Known rows, with every step that occurs
zaro > kabi > mubu: [  2.9  10.6 -14.0   2.6   7.8  -8.2 -24.5  -7.5 -13.9 -10.0  -3.4 -11.4
  20.7  -2.6   9.4   0.9  -0.1 -14.1   3.3 -35.0  10.1   3.0  -3.5 -12.6
 -14.4 -15.0 -12.3  21.7]
zivab > depod > zaro > farab > mubu: [ 11.2   8.6 -10.6  -0.6  10.3   9.3 -13.9 -18.2  -9.9  -0.1 -20.0   0.0
  15.1 -18.0   5.4  -5.6  20.3   8.0  -1.5 -17.3  10.8  22.2   1.4   0.1
 -19.5 -10.3 -12.6  -7.8]
mubu > depod: [  1.0  17.6 -17.9  -2.8  11.1   2.0 -31.0  -1.6  -1.9  41.7  -4.9  16.0
  17.3   1.3  -0.6   2.6 -12.2   3.8   0.1  -4.2  -0.2  -7.9 -12.6  -6.6
 -22.7  -3.1   2.5   2.2]
kabi > mubu > farab > zaro > depod: [  2.6  11.0 -49.6  -3.5   0.2   8.7 -44.6 -10.1  10.0  34.2  11.2  10.7
  -8.4  -8.3  -5.1   5.6  16.6 -12.6  14.4 -32.5   6.3 -21.0   6.4   3.2
  12.7  -4.8 -14.1  22.9]
zivab > depod: [  6.3  17.0  -9.1   6.4  13.8  -4.0 -11.3  -6.5  -0.8   2.9  -6.7  16.6
  16.3  -4.2   6.8  -4.8  -6.4   1.3  -2.4  -9.0   0.6   9.4   1.6  -5.6
 -23.7  -5.8 -14.6  -4.8]
vavi > farab > mubu > kabi > zaro: [-10.8 -13.7 -56.0  -0.1  22.4  -9.1  -0.3  -8.0 -13.1  25.2 -43.7  -6.4
   7.1  -3.5   1.2   7.1  36.3 -24.0  -8.8 -10.2  10.8  18.3  -3.2  14.5
  26.4  -1.0  22.0   8.3]
vavi > farab: [ -8.1  13.3 -34.4   2.0  18.6   4.0  -9.3   1.0  -6.8  52.9  -4.8   1.3
   6.2   0.2   8.7   7.3  -0.6   4.3  -1.5  -8.0  -3.3   0.0  -4.3  -8.5
  10.2  -2.3  13.9   2.4]
depod > zaro: [  4.6  27.2 -12.0  -7.6   9.4  -2.3 -11.3  -2.1   8.0  18.8  11.3  -0.4
   3.3  -4.2   3.1  -3.6  15.6  10.1  -4.5  -2.5   3.8 -10.6 -11.4   1.1
   0.1  -6.1   1.8  -1.0]
vavi > farab > zaro > depod > mubu > kabi: [ -0.8  -4.4 -56.8 -14.6   6.3  13.8  18.3 -11.5   1.7  40.7 -36.4  -8.0
 -14.2  -9.3  -2.6  -1.8  16.5  -7.7   5.4 -10.6  14.6 -13.5  15.2  15.1
  26.8  -2.9  -5.3   9.6]
mubu > kabi > vavi > farab: [-10.2   4.5 -62.8  13.6  19.0 -15.5  24.8   0.6  -3.7  39.7  -3.7  -8.0
   6.7   7.9   2.4   8.9  17.7  12.1   8.6 -13.1   6.1  -2.7 -18.4  -1.7
   8.0  -4.8   5.8  38.8]
zaro > depod: [  7.5  13.6 -17.0  -9.2   9.5   8.4   0.2  -6.1  -3.0  24.2 -12.0  14.1
   9.2  -5.7   0.9  -1.2 -13.6   0.2   4.3 -11.2   2.6  -0.2  13.8  -1.1
   4.4  -3.0 -15.0   0.8]
zaro > depod > mubu > kabi: [  4.2  -6.7 -36.8 -17.5   6.2   6.6  27.2  -8.2 -15.8  -2.7 -50.3  -5.6
   0.5  -7.4  -4.4  -4.1  -5.3   1.4   1.3 -15.5  13.9  10.7  11.7  15.2
  11.9  -6.1 -16.5   7.8]
vavi > farab > zaro > depod > mubu: [  0.1  -0.8 -33.9 -15.4   2.8  19.4 -10.9 -11.3   1.7  69.1 -36.4  -0.4
  -9.6 -13.5  -1.4  -1.8   3.8  -5.7   4.6 -11.7   6.8  -7.7  18.9   4.8
  22.3   3.3  -6.1   9.3]
zivab > depod > vavi > farab: [  6.5  -2.4 -28.6  29.0  11.0   4.6  -4.0  -3.0  -2.6  37.3 -14.5   1.4
   1.3   1.9   3.8 -12.4   0.6   1.5  -7.0  -8.5   1.2  17.7   3.8  -3.9
 -13.6  -0.9  -5.3   5.5]
zivab > depod > zaro > farab: [  8.4  26.3 -10.5  -5.4  10.2   3.3 -10.6  -8.8   8.3   9.6  11.8   4.7
  14.0  -8.8   5.1  -0.6  18.5  17.8  -5.1 -15.1  10.8  -2.5   7.8   2.8
 -20.6  -6.1 -17.5  -8.7]
kabi > zaro > farab > mubu > depod > zivab: [ -5.9  -0.7 -18.7  -6.3   0.5   4.3 -42.1  -5.5 -18.1  54.8 -27.1  18.8
  24.6 -10.4  -9.1   8.0  -5.0 -17.5  -9.3 -11.2  -7.0 -11.4  -0.6  13.9
 -29.3   6.4   2.8  -5.5]
farab > zaro > depod > vavi: [ 23.0   3.6 -15.8  26.4  -5.0  10.0   1.6 -12.5  21.2  33.1  -2.9   1.1
  -6.7  -6.3  -0.9 -21.1   5.9 -12.6   4.1  -4.6   2.3 -12.4  23.7   9.3
  -8.5  -2.0 -16.8  10.8]
farab > zaro: [  7.8  21.9 -15.2  12.3   5.2  -2.9 -15.0  -7.9  18.0  26.2   9.9   3.9
   5.0  -6.0   8.0  -4.4  13.4  -8.3   3.7   0.1  -3.8 -21.7   3.1   0.5
 -13.2  -6.7   3.4   2.7]
kabi > vavi > farab > zaro > depod > mubu: [ -1.3  -4.5 -39.7  -4.0   1.5   4.9  -7.0 -11.1   5.4  84.7 -34.8  -3.0
  -5.7  -9.8  -5.0  -1.2   9.6   4.1  11.9 -18.4   7.7  -5.9   8.6   2.3
  14.0   7.1 -14.0  42.8]
depod > zaro > farab > mubu > kabi > vavi: [  6.2   0.3 -43.9  10.0  10.3 -10.8  22.8 -15.5  -9.5   2.9 -15.7 -23.0
  12.2  -8.7  -0.1   0.3  40.0  16.4   9.5 -21.0  16.0  10.2 -16.1   7.5
  -6.3 -12.8  -2.7  34.7]
mubu > kabi: [  0.1  12.4 -37.0   6.3  14.5 -11.0  21.7  -3.2  -3.8 -10.7  -4.1  -3.4
   9.4   2.9   6.2   0.1   8.4   1.0   0.8  -5.1   4.0  -5.2  -7.2   5.7
  -4.2 -12.4   4.6   3.0]
mubu > kabi > vavi: [  1.3   7.8 -42.6  17.3  12.4 -23.8  26.5  -3.2  -0.1   6.0  -2.1  -5.8
  14.5   5.4   2.0   1.5  14.3  10.5   7.9 -12.0   5.7  -2.7 -16.3   3.6
 -10.7  -8.9  -4.3  38.2]
zaro > kabi > vavi: [  8.0  12.3 -19.5  17.2   7.7 -21.6  -9.2  -6.9  -2.1  27.2  -7.2 -12.0
  20.8   2.0   9.6  -1.8   5.6   6.4   8.2 -18.7   9.3   0.5  -8.6 -16.7
 -23.3 -10.9 -17.7  35.4]
zaro > farab: [  2.1  13.3 -18.5   8.7  11.2   0.5  -3.6  -5.1  -5.7  25.6  -1.3  -4.2
  21.5  -4.8   9.9   9.0  -1.5  12.0  -1.5 -15.1  -1.9  -0.9  11.3  -3.4
 -15.1  -6.0   2.1  -0.1]
mubu > farab > zaro > kabi > vavi: [ 10.4  13.2 -53.1  26.2  -2.1 -18.9 -42.7  -9.5  19.2  60.7   9.7 -13.1
  -1.7   1.3   7.9   1.3  36.5   3.1  14.5 -15.7  11.6 -24.4 -10.6 -13.4
 -16.1 -11.3 -15.3  37.4]

Rows
[  4.9   2.6 -36.9  27.2   1.6  12.2 -31.6  -5.0  17.0  83.2   2.6   1.9
  -4.8   2.9  -1.2 -11.2  12.5  -8.4  -0.5   3.1   1.5 -22.2  -3.5  -0.9
 -15.2   0.8  10.8  13.5]  mubu > depod > vavi > farab > zaro
[  4.5  21.2 -10.4 -11.5   4.5  -6.9 -29.6  -6.5  -2.7  -8.6  11.9 -14.9
  11.6  -4.1   4.9  -3.6  20.3  -7.1   0.7 -30.8  18.9  -7.2 -11.5  -7.3
  -4.6 -16.5 -14.0  20.9]  depod > zaro > kabi > mubu
[  1.1   5.0 -34.3 -16.9  12.6  15.0 -47.0 -10.8 -14.0  58.5 -28.0  -7.9
   3.9  -6.8   1.3  -3.0  18.8  -4.5   2.5  -9.7  20.9   3.6 -23.1 -16.5
   1.1 -13.7   3.8   1.3]  vavi > farab > mubu > depod > zaro > kabi
[ -1.9  17.6 -33.9   8.4  10.8   4.0 -16.3  -5.6  12.8  60.7   9.8   2.7
  -1.7  -3.7   9.3   2.5  17.5  -5.9   3.6  -2.0  -2.6 -21.8   0.6  -4.0
   7.5  -3.0  13.4   3.6]  vavi > farab > zaro
[ -3.6  16.4 -62.5   1.4  -0.1  -0.5  31.4  -2.0   9.9  58.8  17.1  14.2
 -11.0   1.1  -7.2   2.4   5.2  -4.1  17.1  -8.6  -2.8 -49.6  -3.3  11.5
   6.6  -0.9 -16.8  28.2]  mubu > kabi > vavi > farab > zaro > depod > zivab
[ -9.0  19.3 -15.0 -12.2  -1.0   4.7 -35.9   5.8 -18.5  24.3  13.7  25.9
  16.0   0.2  -9.7   3.4 -31.8  -9.8   2.3 -20.9 -12.3 -27.8 -26.9   0.0
 -31.6  -1.5  -5.3  12.8]  kabi > mubu > depod > zivab
[ -4.6  24.9 -15.1  -7.6   0.6   4.4 -24.8   5.6 -10.7  46.0   7.9  27.3
  11.2   0.9  -4.8   0.1 -33.1   1.7  -1.9   0.3 -15.1 -32.5 -20.7  -1.0
 -31.7  -1.0  -2.8  -8.5]  mubu > depod > zivab
[ -2.0   7.8 -39.0  13.4  13.5 -12.8 -10.8  -2.4  -7.1  61.8  -9.9 -13.9
  15.0   4.1  11.0   6.2   9.5   7.0   7.7 -19.9  10.0   0.7 -10.2 -20.2
  -3.2  -7.8  -6.3  36.5]  zaro > kabi > vavi > farab
[  0.0 -10.6 -36.4   4.6  16.1 -16.1   1.0 -12.1  -9.1  -9.5 -42.6  -4.7
  14.3  -6.7  -0.7  -1.3  32.4 -25.8  -7.3  -8.6   9.8  18.1  -1.0  18.0
   7.0  -5.1  11.7   7.8]  farab > mubu > kabi > zaro
[ 14.9  23.4 -12.3   3.9   5.5 -18.0 -17.6  -9.5  12.2  11.9   5.6  -2.2
  12.7  -1.3   3.2 -11.1  23.9  12.0   4.4 -17.3  22.0  -0.5 -11.8 -12.0
 -29.4 -12.9 -36.8  29.1]  zivab > depod > zaro > kabi > vavi
[ -2.0   9.5 -18.1   2.6  10.5 -10.6 -20.3  -5.1   6.7  37.6  -8.2   0.5
  25.9  -3.3   5.0  13.6  20.7  -5.6 -12.8 -14.9   3.7  -3.9  23.4  11.6
  -7.5   4.3   2.8   3.4]  kabi > zaro > farab
[ -3.5  11.0 -63.2  20.5  12.0 -15.2  17.7  -5.0  17.7  48.3  12.0  -6.3
  -1.3   3.8   3.9   3.8  36.0   0.8  11.9  -7.4   6.6 -24.5 -12.0   2.8
   3.6  -5.3   6.5  41.8]  mubu > kabi > vavi > farab > zaro
[  2.5 -10.2 -35.2   9.5   8.5   5.0 -10.0  -2.4   7.4  71.2 -27.2   2.1
  -0.2   2.1  -8.3  -3.3  14.3 -18.0 -12.8 -10.9   8.2   5.2  28.7  15.8
  21.8  12.4  -3.8  15.3]  kabi > zaro > depod > vavi > farab
[ -1.6   4.0 -18.7  -1.8   0.7  16.2 -23.0  -6.4 -31.2  42.4 -21.0  14.5
  19.7 -11.8  -2.5   3.6 -26.6   0.5   3.4  -9.6 -12.4  -9.0 -13.1  -2.7
 -36.4  -4.0   1.6 -10.6]  zaro > farab > mubu > depod > zivab
[ -0.1 -10.5 -37.9  16.7  14.3  -8.0 -15.4 -12.2 -24.5  50.9 -40.2 -19.9
  13.9  -5.4   9.4   0.8  12.0  -1.5  11.8 -22.0   9.2  25.2 -16.3 -22.3
  -0.8 -11.8  -0.7  37.0]  zaro > kabi > vavi > farab > mubu
[ -1.2   6.7 -45.4   4.5   6.0  -7.6 -50.5  -3.8 -14.8  13.9  -2.0 -13.7
   7.3   0.5   7.1   9.3  13.1  -6.5   5.2 -36.7  11.5  -0.2 -11.3 -14.2
  -3.1 -14.5  -9.2  21.5]  zaro > kabi > mubu > farab
[  6.2   1.8  -5.9  -4.5   7.5  -1.3 -14.6  -7.9 -13.7   4.8 -45.4   5.0
  11.6 -11.8   2.5  -9.3 -10.1   6.5  -7.0 -12.9   3.3  23.4   2.2   1.3
 -21.9  -0.5 -16.1   1.7]  zivab > depod > mubu
[ -3.5  12.2 -32.2   5.0   6.0   0.0 -33.0 -10.9   3.4  32.3  10.8 -12.5
   6.9  -4.1  11.7   3.6  24.2 -23.2   8.5 -30.4  11.6 -18.7   1.4 -12.3
   1.8 -14.1  -0.6  24.8]  vavi > farab > zaro > kabi > mubu
[  0.3 -15.4 -57.3  10.6   9.9  -0.8  19.1  -3.4   7.8  43.6 -27.2  -3.7
  -4.7   6.3  -8.6  -3.8  26.5 -20.7 -11.2 -11.7  16.0   1.0  23.9  25.1
  26.4   5.9  -3.4  17.8]  mubu > kabi > zaro > depod > vavi > farab
[  4.6 -29.2 -49.8  27.8  15.1  -7.3   3.1 -12.7  -8.6   9.0 -53.1  -5.9
   2.5  -2.9  -3.2 -12.4  38.2 -27.8 -14.1 -11.8  15.0  35.9   6.1  18.5
   0.5   1.0   3.6  11.7]  zivab > depod > vavi > farab > mubu > kabi > zaro
[ -2.1  20.1 -40.0  -8.9   9.7  -6.5 -38.1  -1.2   6.9  85.6   5.1  -5.7
   7.7   6.4  -3.1   3.0  21.1  15.7   6.4 -12.9  23.3 -19.3 -27.4 -17.8
  -9.0  -7.0 -10.4  36.1]  mubu > depod > zaro > kabi > vavi > farab
[  5.2  10.7 -14.8 -13.9   8.9  10.4 -39.3 -10.4  -8.7  30.8 -20.6   6.1
   8.8  -9.1  -6.1  -8.6  10.2   1.0   0.6  -3.1   9.2   5.8 -26.2  -3.0
 -11.2  -7.6   5.8   0.8]  farab > mubu > depod > zaro
[  7.2   3.0 -38.7   5.2  -1.8   1.6 -46.6 -11.2   7.6  35.5 -28.6   3.9
 -11.2 -11.2   0.9  -5.5  21.4   3.3  -1.8 -10.5   5.0  -1.4   0.2   3.5
 -14.8   0.3 -13.0   2.8]  zivab > depod > mubu > farab > zaro
[ -1.2  18.6 -46.5  -7.1 -10.6  11.4 -38.4  -2.5   1.8  39.3  24.7  22.4
 -14.7  -7.2  -9.9   5.1  -3.6 -14.6  12.7 -27.4  -8.5 -46.1  -2.8   8.0
   2.0  -2.0 -19.1  11.3]  kabi > mubu > farab > zaro > depod > zivab
[  1.2  17.7 -42.3  -9.3   3.8  -6.4 -55.4  -4.1  -2.8  14.3  13.2 -17.3
  -3.7  -0.9   1.5   3.4  32.5   1.0   1.4 -34.0  20.5 -11.1 -19.2  -9.1
   6.8 -16.1 -11.2  19.8]  depod > zaro > kabi > mubu > farab
[  4.1  -9.7 -42.0  -6.2   3.8  -8.6  31.6  -8.4 -12.8  13.7 -48.0  -9.7
   5.1  -4.7  -8.1  -3.9  -0.3  12.8   9.0 -21.6  15.1  11.4   1.8  12.4
   3.1  -1.7 -23.9  42.9]  zaro > depod > mubu > kabi > vavi
[  1.1  -6.9 -12.6 -23.3   4.1  -0.5 -19.6  -7.0  -2.8  38.0 -57.0   5.1
   8.7 -10.5  -9.1   0.0   2.8 -12.6 -12.5 -16.9  10.6  11.8  27.4  20.5
  13.1  10.5 -14.7  10.0]  kabi > zaro > depod > mubu
[  3.8   0.4 -17.2   0.0  12.8   7.8 -33.8 -10.6 -20.4  30.4 -35.9  10.8
  17.8  -8.3  -2.2  -2.5  -9.0  -5.6   3.5  -6.4   0.4  16.5 -19.0  -8.1
 -21.8  -6.0   8.4   3.1]  farab > mubu > depod
[  9.1  -3.5 -48.8  16.1  -8.3 -17.1 -43.8 -11.7   4.9  61.7 -28.7 -26.0
  -5.8  -5.3   3.7  -1.7  32.4   7.5   9.1 -18.4  13.4 -10.3  -9.3  -7.5
 -13.6  -5.3 -17.8  42.6]  depod > mubu > farab > zaro > kabi > vavi
[ -4.9  -5.5 -59.6   9.7   6.3 -12.9  15.8  -8.0   4.5  50.8 -27.0 -20.2
  -5.5  -1.7  -0.1   0.2  32.2   5.6   8.0 -12.6  10.4 -10.7 -11.0   7.9
   7.3  -1.4   4.6  46.1]  depod > mubu > kabi > vavi > farab > zaro
[  4.3  24.2 -47.3  -3.7  -8.3  11.7 -27.4  -1.4   9.7  60.8  18.1  23.9
 -17.8  -6.9  -5.6   1.2  -3.6  -4.6   8.6  -3.9 -10.6 -49.0   2.1   6.4
   2.3  -1.4 -17.0  -8.4]  mubu > farab > zaro > depod > zivab
[ 10.2   1.1 -38.9  10.7  11.2  -9.7  19.8 -18.1  -6.4 -12.9 -17.9  -8.3
  15.1 -11.9  -1.0  -4.5  39.6  15.8   8.2 -23.3  20.0  20.7 -11.7   6.6
 -22.0 -12.5 -20.6  29.0]  zivab > depod > zaro > farab > mubu > kabi > vavi
[ -5.4  -1.9 -39.6   4.5   2.4   2.0 -32.2  -4.8 -31.4  78.9 -28.7   4.5
  12.8  -1.8  -3.1   1.2 -16.2  -3.5  11.8 -15.1  -1.1  -7.3 -34.5 -19.5
 -25.4  -5.8  -7.0  27.7]  zaro > kabi > vavi > farab > mubu > depod > zivab
[  4.6  25.4 -17.0  -5.1   7.9   1.4  -7.3  -5.0   6.6  27.9  15.1  -7.4
  11.8  -6.4   5.8   4.6  19.0  18.4  -3.5 -11.6   6.9 -12.0   3.6   2.2
  -5.6  -6.3  -0.7  -2.4]  depod > zaro > farab
[ 13.9  20.5 -13.9  12.7   1.6  -6.4 -20.0 -13.3  16.4  19.9   6.3 -10.2
   9.2  -6.1  13.9  -7.5  17.0 -14.3   4.8  -5.3   7.9 -23.0   7.8  -9.6
 -19.5 -16.1 -10.0   1.0]  farab > zaro > kabi
